Each row was made from one walk, in order. Every step used is in the known rows, and no mark comes twice. Write each row's walk.
(in the rows, 128 means zero)
Known rows:
L, Y, G: [139  97 169 116 138  74 155 108 179 154  90 195 183  94 166 118 128 124
 135 141 107 174 123 128 152 129  77 158 153 132  90 100 156 153 138]
C, Y, L: [ 92  82 162  85 112  77 133 123 155 105 127 199 181  73 127 170  92  82
 116 157  90 162 109 155 165 144 117 146 156 152  87 110 174 186 127]
T, Q: [113 137 157 101 151  92 161  79 133  92 116 125 133  83 152 128  96 160
 119 167  93 147 117 155 186 127 114 126 111 102 116 116 154 179 108]
F, K, J, T, Z: [169 133  67 138 148 118 174 127  86 136 137 166 141 113 138 124  87 156
 183 118 148 146 136 164 146 117  98 122 112 140 133 144  98 145  83]
S, K, J, T, Q, L, Y, G: [157 141  84 122 109 120 160 142 124 152 121 155 157 128 138  70  96 178
 132 115 144 130 102 173 163  86  69 121 115 117 113 155 112 168 104]
T, J, K: [140 166 105  83 156 109 182 107 133 157 103 135 111  82 164 123  99 160
 146 167 150 141 170 137 169 115 103 120 110 131 133 133 149 187  99]
C, Y: [114  77 161  85 139  69 136 107 139 121 101 186 162  66 130 145  96  95
 123 155  93 175 122 143 160 171  92 156 147 156  96 105 155 188 135]
J, T, Z: [133 126 115 125 168  99 142 112 102 160  89 161 173 118 114 108  94 136
 143  86  82 130 120 158 130 159  97 152 103 152 127  95 136 130 154]
Y, G: [141  99 153 114 103  97 166  85 165 164  70 160 148  73 147 138  98 106
 155 149 115 169 124 148 139 132  92 139 168 133 111 106 153 143 159]
G, Y: [110 110 145  78 143  89 144  85 159 139 136 177 145  51 138 141 101  85
 118 138 116 176 126 132 163 169  80 156 143 118  80 109 140 193  99]
A, H: [155 103 166 127  95  87 194  87 135 160 107 114 137  65 152 170  92 109
 143 141 105 180 126 148 151 208  65 125 126 109 114  72 125 146 130]
Z, T, Q: [119 127 145 118 145  89 147  86 114 145  87 153 137  50 114 110 110 141
 136 148  70 103  84 130 164 137 120 159  88  96  92  89 160 140 112]
S, K, J, T: [169 135  71 128 107 142 167 133  82 141 112 129 146 111 141  99  84 151
 147 107 147 130 125 160 157 104  71 126 116 121 126 145 100 166 114]
Y, L, Q, T, J: [ 74 119 108 133 115 115 164 130 138 106 126 134 178 127 132 199 101 124
 114 145 108  76 101 172 156  97 151 142 135  91 122 106 186 150 135]
K, J: [169 118 121 109 137 117 171 109  98 131 120 119 128  56 154 151  92 139
 185 144 137 138 151 148 146 121 124 123 118 130 132 126 118 168 108]
Q, T, Z, D: [125 112 101 143 206 124 149 100 125 179  66 135 167 110 110 150  78 111
 136 115 102  98 138 130 116 176  81 154 106 134 149 115 142 132 144]
Q, T: [130 106 102 136 155 125 150 116 110 154  75 107 177 115 126 149  90 129
 121 136  94 124 128 127 140 147  86 176 146 107 136  94 155 142 140]
A, H, T, J, K, F: [154 134 161 128 121 119 213 120 136 171 120 103 108  60 157 143  94 115
 156 170 141 154 127 152 141 203  70 123 119 111 116  88 121 121  99]
T, J: [133 157 133  80 168  89 189  91 128 132  91 134 123  79 168 140  99 156
 154 165 114 151 141 134 158 124 130 140 112 121 136 117 159 193 113]
G, Y, L, Q, T, H, A: [ 78  91 134 103  89  95 155 115 177 153 158 174 178  84 118 192 102  87
  84 129 113 122  91 153 150 175  99 153 151  91  75 106 158 169 106]
H, T, J: [123 137 177 101 189 118 190 124 111 133  88 123 113  55 161 139 114 123
 169 167 116 128 108 137 125 161 128 169 118 114 124  96 154 127 109]
Y, L, Q, T, H, A: [ 84  92 121 151  75 111 171 127 142 133 121 130 191 120 124 218 103 121
 100 126 104  75  91 170 144 138 125 148 141  86 114  94 171 130 146]
S, K, F: [151 150  66 157  99 145 171  92 119 114 103 128 150 109 153 106  76 132
 114 125 171 137 144 154 182 100  32 128 133 117 114 149  98 165 112]
J, K, S: [157 133  65 117 118 151 154 116 120 164 126 135 131  74 156 128  89 113
 139 154 200 141 183 153 181 120  60 112 137 121 119 126 102 145  98]
P, Y: [125 119 131  74 147  93 153  92 173 136  98 169 183  63 169 153 114 110
 133 139 104 170 126 129 169 169  84 160 122 118  91 110 151 190  95]
Y, L, Q, T: [ 74 104 112 146 105 118 154 127 134 103 125 135 186 124 126 203 103 113
 111 135 105  77 100 173 156 104 138 146 141  92 117  99 179 139 144]
S, K, J, T, H, A: [179 123  80 132  76 135 182 133  89 169 110 123 150 107 139 114  85 160
 136  99 146 128 117 157 145 137  56 128 116 117 124 140  91 156 116]
H, T: [122 106 183 126 168 126 171 119 104 129  86 123 130  49 149 147 115  99
 162 146 112 129 106 141 126 174 102 178 132 115 113  81 143 102 125]
Q, L, Y, G: [113 117 150 117 146  48 143 103 193 171  86 195 181  98 137 107 136 160
 124 120 118 149  99 159 156 112  72 166 129 123  96  99 167 154 129]
Z, T, H: [145  97 147 138 111  81 159  80 120 222  64 148 159  38  99 153 108 118
 143 101  81 111  92 115 130 188  98 177  97 103  96  79 130 102 131]
S, K, J, T, Q, L, Y: [154 147  79 123 123 120 158 142 108 140 127 146 156 127 140  74  98 183
 127 111 142 124 107 170 170  89  69 125 102 112 116 151 110 174  97]

Write each row's walk:
[151 138 104 103 148 108 151 134  96 143 136 127 141 100 129  98 101 186
 167 134 106 119 114 174 156 101 130 125  96 123 130 124 138 169 114]  K, J, T, Q, L
[154 130 116 101 145  98 150 143 121 156 135 150 154 108 134  85 108 185
 166 138 106 128 108 171 153  95 124 126 108 127 119 128 143 165 115]  K, J, T, Q, L, Y, G
[ 96 144 158 102 168  56 147  92 169 112 121 159 156 102 145 101 121 192
 100 152  97 139  95 166 191 109  99 140  97  98 101 115 168 181  96]  T, Q, L, Y
[157  83 166 129  66  78 199  77 142 208  79 121 159  61 141 195 101 139
 114 107 107 151 116 132 127 229  61 157 127 109 116  86 118 129 141]  T, H, A
[129 114 199 126 124  92 196 110 143 153 119 107 121  61 143 147 104 126
 140 159 102 155  84 167 143 213  79 133 111  92 106  72 134 117 104]  A, H, T, Q, L
[ 74 109 113 151 118 115 156 122 140 109 122 144 187 125 120 206  96 110
 112 125 111  72 103 178 145 114 142 137 131 102 120 107 169 130 137]  Y, L, Q, T, Z
[142 156  93 118 145 110 163 103 119 185  85 157 123  53 122  98 107 144
 154 153 123  95 130 120 160 116 104 149  89 119 102 110 150 146 102]  Z, T, J, K, F
[ 93  92  95 158 145 108 158 113 108 129  88 109 165 135 122 172 109 135
 112 128 111  70 109 164 146 143 108 166 127  85 133  92 158 134 159]  L, Q, T
[ 68 103 124  98 120 102 139 116 168 123 162 179 173  88 120 176 101  80
  96 138 113 122 100 156 162 142 113 151 151  96  77 112 166 179 104]  G, Y, L, Q, T
[145 179  82  99 151 121 184 104 139 150 113 131 113  89 165 111  92 162
 143 174 168 134 181 142 179  97  90 114 112 135 132 146 141 188  94]  T, J, K, F
[129 115 105 145 181 117 153 105 122 163  69 125 179 115 112 155  78 123
 122 115 105 116 135 136 117 169  91 158 126 126 143 111 134 124 127]  Q, T, Z
[108 122 193 116 177 119 170 116 113 106 106 116 119  59 150 130 111 127
 144 168 100 126  91 152 144 163 116 160 119 100 110  96 150 117 106]  H, T, Q
[ 69 119 121  85 130  99 149 118 172 126 162 179 166  92 126 173 101  92
  99 149 116 122 100 155 161 134 126 148 144  96  83 119 171 191  96]  G, Y, L, Q, T, J
[181 105 112 116 105 112 175 133  89 189 119 118 152  84 131 138  96 162
 170 111 110 127 124 153 128 158 107 137 111 129 132 110 114 145 131]  K, J, T, H, A
[132 107 208 125 120  81 195 118 168 168 118 132 133  69 147 133 113 126
 138 161 103 164  78 164 138 208  73 133 123  96  96  74 140 113 107]  A, H, T, Q, L, Y, G
[ 68 108 124 102 133  99 141 111 175 127 160 186 175  88 115 179  95  76
  96 128 120 118 102 160 151 152 116 142 142 107  81 119 155 171  97]  G, Y, L, Q, T, Z
[145 151  92 104 146 113 163 111 111 191  87 159 123  49 126 106 106 134
 158 156 131 100 123 122 156 122 115 147  91 109 106 105 143 144  96]  Z, T, J, K, S
[ 74  96 130 102 108  96 144 112 177 150 161 173 180  87 114 189  99  81
  91 126 113 123  96 155 155 162 110 151 149  93  79 114 154 167 102]  G, Y, L, Q, T, H
[149 143  68 144 116 145 154 101 134 153 120 130 131  84 148 110  91 130
 129 149 186 128 195 151 188 108  36 114 132 142 114 135 116 151 111]  J, K, F
[105  75 107 165 110  98 177 110 118 169  83 101 171 131 117 193 109 144
  99 113 110  69 100 161 130 185  93 167 125  77 131  87 146 119 160]  L, Q, T, H, A
[ 80  97 118 150  93 111 160 124 142 130 124 130 193 123 120 215  99 114
 106 123 105  78  97 172 148 124 135 147 139  89 118 101 169 127 143]  Y, L, Q, T, H
[ 75 108 131 136  97 106 160 112 139  90 131 149 171 103 138 204 107 108
 122 134 114  89 104 179 164 102 142 134 134 100 108 100 174 148 142]  Y, L, Q
[138 109 203 126 122 101 201 109 131 144 119 102 117  56 150 154  99 113
 145 164  99 162  94 157 142 221  82 130 118  93 107  73 129 117 107]  A, H, T, Q
[ 93  96  96 165 163 103 159 106 116 136  85 120 166 136 113 177 100 132
 113 113 118  63 114 170 130 158 112 152 113  99 137 104 144 121 150]  L, Q, T, Z
[ 74  71 140 105 116  82 132 138 150 107 126 186 190 104 113 180  96  89
 100 154  91 122  96 167 159 142 125 152 154 133  94 108 179 175 139]  C, Y, L, Q, T
[151 135 111 103 156 100 149 143 105 142 142 142 153 107 135  90 110 190
 162 133 104 122 112 168 159 100 125 131  96 123 122 123 139 170 108]  K, J, T, Q, L, Y
[169 134  87 128 105 139 177 115  96 128 110 123 134  88 153 123  81 141
 149 121 166 136 137 155 159 107  70 117 121 118 126 154  93 171  98]  S, K, J
[151  88 152 140  86  80 174  84 119 225  62 149 157  34 104 157 114 127
 133 106  80 106  85 113 123 209  83 179 100 100  92  68 135 107 135]  Z, T, H, A
[130 138  97 110 174 119 170 121 116 156  77 107 161 121 137 141  89 153
 128 158  98 124 132 123 140 134 112 168 132 104 147 109 167 166 124]  Q, T, J
[159 131 108 101 146 118 156 134  85 133 137 121 139  95 137 106  94 173
 172 141 103 126 124 165 157 108 134 122 103 125 130 125 132 170 115]  K, J, T, Q
[ 93 113  90 141 159 102 171 117 113 132  88 108 154 140 130 166 108 153
 118 142 113  69 111 161 146 132 126 159 117  83 141 103 166 151 148]  L, Q, T, J
[154 149  72 123 114 128 161 133  98 139 121 131 145 119 133  84  88 178
 134 112 145 121 109 176 168  91  74 120 103 112 124 153 108 173 101]  S, K, J, T, Q, L
